Known rows, with every step that occurs:
pimovir, napozef, dedo: [  9  24  -1 -21   0   6   0  -4 -11   6  16  -5 -19  -9   1 -21 -14   9
 -12  31   2 -10  10 -20 -23  -9  21 -22   4  12  14  -8 -23 -18  -9  -8
  -7   9  18   2   1 -34 -12  21 -21 -46   9  41]
nusefa, somip, nomeb: [ -4  29  -9  -1  17  11   6 -48   6   6  -1  11   2  -7 -10   1  10  19
   3 -38 -16  17 -19   3  -4 -32 -22  26   0  12   4  -1  12 -18 -28 -13
   6  10   5  -5   3 -34  16 -13   3   6  -1 -34]
napozef, pimovir, dedo: [  4 -18 -10  -7 -12   7  -4 -46   7   9  14  -4  -1  -4  -3   8  17   6
 -40   9  12   5  37  20 -12  -6 -11   0  -6  10   4 -13  14 -22  -2 -24
   4  -3 -10 -11  -7  -7  -5  -7   6 -17  17 -28]
nomeb, somip, nusefa, rusik, navi: [-17  40  10   0 -14  15  11 -40  20  -5 -18   2  17   0 -16  44   5  -2
  -6   9 -10 -20 -76  20 -36  -1 -23  -9   2  -1 -17  -1  -8  -8  -2  -8
 -20  -9   1  -9 -16 -51   7  30 -14  24 -16  -4]
dedo, napozef, somip, nomeb: [  2  20 -33 -20  -2   9 -29 -35  23  11 -14 -13  23  -4   2  28  -4  16
  22 -40   0  15   2  19  16 -21  -2   1 -15   6  30   8   6  -3  13  -9
  13  13  11   2  -1 -29 -15   5 -11   4   7 -76]
nusefa, navi: [  2   8  20  -8  -3  -5  -6 -16  -5   8 -12  16  -6   1  16 -23  -4   8
  -6 -13 -13 -21 -12  11  -7  -1  -6   2   7  12 -11  16  -1   8  24  -6
   6  -8  -3   5   3  -2   4  -4   9   3  -9 -43]
pimovir, napozef, somip, nusefa, rusik: [  0  32  39 -22  -3  10  -9 -53 -15 -10 -26   3   8 -15 -27  18   1 -33
  12   4  -1 -33 -31  60  11 -12   0 -30  -7 -27  20  28 -11  19  -9   4
 -12  32  16  -3  -1 -51 -23  37 -15 -11   3 -49]
somip, navi, nusefa, rusik: [ -2  21  23  19  -1  18   3 -22  -7  -1 -26   3 -26   6  -4   9  15 -20
  10 -99 -28   1 -58  55   4 -27  -8  -5   1 -20 -15  26 -15  15   0 -18
  10   3  16   7   3 -10  32   1   0  -4  -2 -31]
navi, nusefa, rusik: [ -5  18  38   8 -10   8  -6 -36  -8 -10 -17  -5 -18   0 -25  -5   2 -20
   3 -64 -12 -18 -19  25  -6 -16   5 -11   6 -24  -6  22 -19  15  -2  -9
   7  11   6   2   4  -1  13  14  -1  -4  -5 -17]
navi, gerur: [  1 -22  11   5  -2   5  -7  51  -8  -4 -17   6  -6 -13  -2  -9  -2  -3
  -1 -14  -3 -12 -32  19 -13   4  -4   6   1  -8 -17   2   1  15  -9  -4
  -1  -3  -2  -1  -7  16 -18  14  -1  10  -3 -19]
nomeb, somip, navi, rusik, nusefa: [ -5  28 -77  31  24  29  11  57  25   7   9  16 -23   7  -9  45  10  -5
 -39 -63   1  21 -66  19   0 -19  -4   9 -13  21   0 -20 -14 -13  24 -21
 -10 -43  24   4 -39  29  14  26   3  17  14 -41]
gerur, navi, nusefa: [  1  17  44  14  -4   4 -12  24   6   0   8  -3  -9   3 -15 -25  17 -49
   1 -30 -16 -14 -20 -17 -13 -17 -13 -21 -14   7   4  15 -10  -2  15 -12
  17   1  24   8  18  13  -1 -13  11  12   2  16]
dedo, napozef, somip: [  1 -11 -18 -17  -5   1 -30 -18  14  11   9 -16   2 -13 -11  20  -5   0
   9   2   9   5   7  16  28  -9   3  -2 -12 -10  27  10  12  -1  20  -2
   8  11  -3   2   0  -7 -22  16  -8   2   6 -34]
dedo, pimovir, napozef: [ 26  12  -6 -34  -1  -4   0 -29  -1  -2  20   9 -16  -4  -9  -5   2   1
  -2  31 -14  13  -5  24  -3  10 -11 -17   0  -5  12   3  -7  29 -15   6
  11  18  14   7  10 -17 -38   7 -16 -14   0  -9]
rusik, navi, somip: [ -3  23  21  18  -4  -5   0  -4  26   5 -13 -13  -4   0 -12 -14 -11 -15
  -2  22   4  20 -40 -18 -10  -6  -2  21  -1  22 -10  -7  -6 -14  10   7
   2  -4  -7   3 -24 -11  -6 -11  -7  12  -4  35]
nusefa, rusik, navi: [-11  23  30   1 -17   2   3 -14   2  -7 -21  -8   9 -15 -14  12   4  13
  -1 -15 -11 -20 -38   1 -11   2 -16 -18  16   3 -15   6   2 -13  -9  -9
 -14   2  -5  -4   3 -31  19   8 -14  12  -6  24]
gerur, navi: [ -3   9  34   0  -5  -3  -6  28  -1   1   5   2  12  -1  -6 -20  13 -21
   7  16 -12 -14 -10 -27  -2   0 -19 -20 -12  21   6   2   5 -11  10  -7
   3  -2   7   6  18  -6   0 -17   9  16   7  28]
nomeb, somip: [ -4  -1 -24  -3   4  14  -3 -11   8   9   5  11  10   3  14  -5   6   2
 -12  14  -1   0  -7 -20 -17  -2  -9   2  -9  12  -2 -18 -10  10  17  -6
  -1 -18   4   3 -15  -1   1  21  -5   6  -8  -8]
gerur, navi, rusik, nusefa, somip, nomeb: [-13  63 -16  24  30  13   5  43  18  -3  26  11 -11  -8 -47  12  17 -12
 -24 -67 -10   2 -50 -18   1 -38 -30   8 -10  42  18  -3   8 -48 -20 -26
  -2  -8  26   0   0   6  14  -7  19  33  23 -27]
gerur, navi, rusik, nusefa: [ -9  35  -4  25  10   2  -2  89  13  -9  21   1 -16  -2 -46  11   5 -29
 -28 -26   4 -13 -33 -20   0  -7  -5 -16 -11  30  16  -1  -2 -34   6 -14
 -10 -19  17   5  -3  38  -3   3  14  24  25  11]
navi, rusik, nusefa, somip: [-13  22 -35  30  30  10   9  26  11  -4  40   8 -44 -18 -49  28   0  -4
 -46 -32  12   6 -39   8  14 -27  -2  25   4   4   8  -7  10 -37 -25 -15
 -10  -8   2  -8 -19  28   2  17  14  15  16  -4]
pimovir, napozef, somip, navi, rusik, nusefa: [  6  36 -42  12  26  23  -3  60  12   4   3   7 -28 -19 -20  31  11 -20
 -30 -60   7  11 -50  40  28 -26   8 -17 -12  13  25   7  -5  -3  13 -16
 -12  -9  42   5 -29  23 -10  22  -6  -9  28 -55]
nomeb, somip, nusefa, rusik: [-14  23   4  -4  -5  16   8 -55  -1  -6 -17  11  10  13 -14  37   2 -15
   5   4  -6 -18 -47  35 -16  -3 -14  -4  -8 -16  -4   2 -18   9  -6  -2
 -12  -2  -1  -4 -12 -37   1  37  -4  14 -11 -30]
nusefa, navi, somip, nomeb: [  3  47  26   1   7  -2  -7 -46  14  12 -45  11   2  21  15 -32 -14  -3
  15 -47 -16  13 -26   8 -12 -21  -2  33  -6  38  -2  12 -20  12  22   0
  23  -2   1  12 -23 -18   3 -18   8   5  -7 -79]
dedo, napozef, pimovir: [ 12 -12 -28  -4 -23  -9  -8 -56   3  13  25  -9  -6 -11 -22  48   4  19
  -6   8   9  30  22   5   2 -14   7  14  -3   3  17   3  13 -24   3  -3
  12   6 -14  -1 -23 -17 -18  14   0 -19  14 -33]
napozef, somip, nusefa, rusik, navi, gerur: [ -17   10   44    3  -10   13  -12   24    9  -15  -39   -4   16  -31
  -13   39    1  -32    9  -29   -6  -46 -100   76  -27   -3  -16  -15
   -1  -21  -14   30    8    4  -18   -7  -18   14   -2  -13  -10  -27
  -21   31  -15   39   -8  -39]
nusefa, somip: [ -8  -5   0   5  14   6   6 -31  -3   6  21   8 -15 -16 -12  -4   8   1
  -7   7  -5   7 -17  -4  12 -19 -17  21   6  -4  -1  -1  17 -15 -20  -6
   3  10  -8  -4   5 -14   5  -1   8   4  -3  10]
napozef, somip, nusefa, rusik: [-13  16  32  -7   1   9  -7 -43  -2 -13 -22  -3  18  -5 -11  37  -3 -38
  13 -24  -2 -32 -39  70  11  -8   0 -13 -10 -26  15  33  -3   7  -9   2
 -10  23  -2  -8  -3 -30  -9  22  -3  15   1 -51]
somip, nusefa, navi, rusik: [ -1  28  10  12   5  -1   6  21  19   4 -15  10 -18   9 -19  25 -15 -23
 -20 -37   4 -10 -57  31 -16   3  18  19  -3   9  -8  30  -5  -5   9   6
  -7  -8  11  -1  -8   4 -11  10  12  -3  -5 -72]
dedo, pimovir, napozef, somip, nusefa, rusik: [ 12  27  20 -40   0   4  -7 -71  -1 -12  -3   5   3  -8 -24  27   1 -37
  16   3 -15 -16 -45  97   5   0  -9 -31 -10 -31  31  34  -9  32 -22   8
   3  43  12   0   5 -44 -48  30 -21   2  -1 -59]

Rows:
[ 24   2 -10 -39   8   1 -18 -31   8   1  21   5   2 -18   7  -7   4 -20
   1  13 -11   6  -3  40   2   3  -4 -25  -9  -5  28  13   0  35  -2   5
  14  27  17   8   3 -10 -48  11 -20  -5   2 -39] -> dedo, pimovir, napozef, somip
[ -4  -4  17   8 -12   4  -5  66  12  -4 -18  -1   2 -26  -1  -3   2   8
  -9  -4  -6 -13 -62   2 -32   6 -18   2   9   5 -33  -1   9  -4 -10  -9
 -10  -8   4  -4  -7   0 -13   5 -11  21  -9   9] -> rusik, navi, gerur
[-15  20 -21  13  20   7   8 -27  -4  -5  36   9 -34 -18 -31  11  11   1
 -26   7   1  -8 -26  26  21 -32 -21  17   9 -10   3  -8  11 -27 -19 -18
   1  -2  -7  -8  -8   2   7  14  14  25   8   8] -> rusik, nusefa, somip
[  3   3 -54  22  18  26   6  50  25  19  -6  13  -4   6   9  27   5  -2
 -26 -58  -6  38 -57 -11 -11  -5  -1  16 -15  25  -8 -15  -7   2  19 -10
  -9 -33  18   9 -29  14  15  13  -4  -5   3 -38] -> nomeb, somip, navi, rusik
[-15  44  32   5 -16   2  15 -27  10 -12 -26  -7   7  -3 -30  42   1  -6
   3  -5  -7 -25 -68  40 -16   1 -14 -10  11 -13 -13  17  -3 -17 -19  -2
 -19  10   0 -12   1 -51   7  12 -10  17  -9   5] -> somip, nusefa, rusik, navi
[  9   0 -26 -21   8  -1   2  -3  14   1  43  -6 -19   4  14  11 -18   2
  -3   1 -11   1  -9  29 -30   6  13  -6  -1   8  20  -1 -14 -13 -28  -6
  14  11 -11   2   3 -10 -21   4 -13  -2   0  31] -> napozef, dedo, pimovir
[  3 -17  -4  14   7  15   2  64  -5   5 -29  16 -12 -10  14   9   9   2
   8 -49 -17  11 -70  47  -5  -8 -18  14  -3  -5 -20   6   5  14  -5 -13
   3 -10   7   2  -9   3   1  -1   1   9   0 -28] -> somip, navi, gerur
[ -17   17   20    4  -17   20    2    7   11   -9  -37    7   11  -14
  -18   31    0   -8   -7   -7  -13  -34 -109   41  -48    2  -31   -1
    2  -10  -33    2   -9    8  -12  -10  -21  -13    1  -10  -22  -34
   -9   45  -17   33  -19  -20] -> nomeb, somip, nusefa, rusik, navi, gerur
[  1  -9 -24  -7  -3  33 -34 -35  33  28  -6 -18 -33  -2  -9  12  11 -20
 -11 -57  -1  11 -24  76  42 -34 -18  -3 -19 -22  19  14   6  -1  36 -35
  24   2  22  -1  23  -6  -1  -4   2 -12  10 -57] -> pimovir, dedo, napozef, somip, navi, nusefa
[ -9  25  18  22   6  10   1 -28  24   3  21  -7 -30 -25 -20  -4  13 -14
 -29 -25 -12   7 -57  -7 -17 -35 -15  16  11  -6 -21   7   9 -21  -8 -19
   9   6  12  -6  -2 -11   9  -4  -1  10 -13  21] -> rusik, navi, nusefa, somip
[ -16   22   46    6  -19    6    6   22    1  -18  -42    0    1  -17
  -27   35   -2  -10    7  -13  -11  -34 -102   61  -31    4  -22   -5
   12  -19  -31   19    2   -3  -30   -7  -20    6   -3  -13   -4  -38
   -9   26  -13   27  -12   -5] -> somip, nusefa, rusik, navi, gerur
[ -8  13  11   5   1   3  -7  44 -12  -7 -13  22 -29 -13  -8 -14  -1   0
 -19 -29 -10 -46 -52  63  -7 -11 -14   4  10  -1 -20  14  -4  11  16 -22
   4 -22   2   0 -16  30 -13  22  14  33  -4 -59] -> rusik, nusefa, navi, gerur
[ -5 -20 -17 -31  -8  15 -38 -39  22  22   1 -21  -9  -9 -16  -1  -4  -1
 -13  26  18  -5  25  36  39  -3 -14  -7 -14 -13  30  -3  18 -13  21 -23
   7   6  -4  -8  25 -13 -20   6  -5  -5  13 -29] -> pimovir, dedo, napozef, somip
[  2 -20 -29   9   8  29  -3  48   3  14 -20  26   0  -5  30   6  17   3
  -2 -37 -20  14 -77  32 -18 -10 -26  14 -13   7 -24 -13  -5  25  13 -17
   2 -28   9   4 -24   3   1  20  -5  17  -7 -43] -> nomeb, somip, navi, gerur
[-13   2 -29  27  27  23  12  42  -9   0  10  28 -47 -27 -15  19  22   4
 -16 -43 -17   1 -96  77  20 -39 -39  29   4 -11 -17  -2  15 -15 -22 -30
   4 -11   1  -7 -17   7   7  13  15  35  10 -20] -> rusik, nusefa, somip, navi, gerur
[ -9  46  27  25  -2  -4  11 -16  34  -2 -17 -16  -7  12 -28  21 -13 -35
   5  29   8  15 -72  19 -15  -9  -2  27  -7   7  -9   6 -10 -19  -1  13
  -2   5  -2  -4 -27 -27 -17  -5  -1  19  -7  17] -> rusik, navi, somip, nusefa
[ 12   7   7 -22   5   8 -19 -13  -4   2   0   1   7 -23   4 -18   5 -18
   0  12   3  -9  11   1  12  -9   3 -25  -8  -1  23   7  -3  19  17   0
  -3  19  23   3  -4 -11 -25  18 -16 -18   4 -28] -> pimovir, napozef, somip
[  4   7 -29  26  14  15   9  66  18  10  -9   5 -13   3  -3  34   3  -4
 -13 -71  -5  33 -53   8   4  -5   7  14  -6  15  -3   7   1  -8   2  -5
  -8 -15  16   6 -11  16  15  -7   2 -11  11 -24] -> somip, navi, rusik
[ 18  18  -7 -35   9   1  -8 -46  19  -6  13   4  -1  -6 -12  27   0 -42
   6  24  -5   1 -37  80  -3   1  -2 -21 -17 -20  31  25  -6  29 -11  13
   9  36  20   1   1 -28 -59  18 -16   2  -1 -54] -> dedo, pimovir, napozef, somip, nusefa
[-14  22 -41  24  29  18  18 -10   1   5  26  19 -39 -10 -16  28  23   5
 -15 -34 -15  13 -63  60  36 -44 -34  21   4  -4   1   0  12 -31 -15 -27
   4  -8   2  -4 -10 -10  25   0  19  25  10  -5] -> rusik, nusefa, somip, navi
[  3  -9 -38  -8   3  13 -21  -4  16  23  -3  -7  -4  -9   6  40   5   5
  19 -30  -6  24 -32  51  43 -23  -7   1 -15  -5  24  16  16  -3  24 -10
  10   4   3   6   1 -19  -4   1  -4   1   9 -52] -> dedo, napozef, somip, navi
[ -5  34  50  20   3  -4   1  -8  16   0 -10  -5  -2  21 -32   2  -4 -66
  21  35  -1   1 -51   4  -1 -11 -13  13 -27  13  10  13 -11 -12   5  14
   9  10   0   5  -6 -21 -23 -17  18  23   7  17] -> gerur, navi, somip, nusefa
[ -3  -9 -14 -25 -17   8 -20 -38  16  18  -1 -17 -23   3 -34   3  -4  24
 -15  37  13   6  27  26  31   1 -18   4  -2 -14  15 -14  11 -16  11 -20
   7  -2  -6 -10  32 -24 -10   3  -2 -16  12   1] -> pimovir, dedo, napozef
[ -7  17 -21   2   4  15   8 -30  18   2   3   9   9  15  -1  33   3 -19
  -5  22   3  -1 -39  18 -21  -4  -8   6 -16  -5  -2  -7 -13   4   8   1
  -4 -10  10  -4 -18 -20 -11  25   0  14 -10 -28] -> nomeb, somip, nusefa
[  1 -10  35  -5  -5   0 -13  40 -12   4 -28  24 -12 -14  15 -31  -5   3
  -5 -26 -15 -29 -44  31 -23   3  -8   7   7   4 -25  19   2  25  13 -10
   5 -11  -5   5  -5  12 -12   9   6  12 -12 -56] -> nusefa, navi, gerur
[ -2  41  -1  14  17  18   0 -57  13   2   2   4 -14  -3 -13  -8  12 -10
  -3 -82 -18  19 -29   8 -13 -48 -12  28  -2  -2  -1   9  -4  -5 -16 -19
  22  14  24  -2   1 -13  15  -9   5   4  -6 -48] -> navi, nusefa, somip, nomeb
[ -5  19  -2  13  -1  31   0 -38   1   8 -20  14 -13   9   6  10  19 -16
  -3 -83 -29   4 -65  36 -10 -30 -16  -4  -7  -9 -18   8 -24  25  19 -24
   9 -15  19   9 -14 -16  32  22  -4   3 -12 -42] -> nomeb, somip, navi, nusefa, rusik
[ -4  29 -52  33  22  16  14  72  17  -1   7   6 -32   4 -21  47   5  -4
 -25 -74   3  21 -61  39  17 -17   2   8  -2  11   3  -2  -5 -24   3 -15
 -10 -26  20   1 -24  33  14   5   9   9  21 -26] -> somip, navi, rusik, nusefa
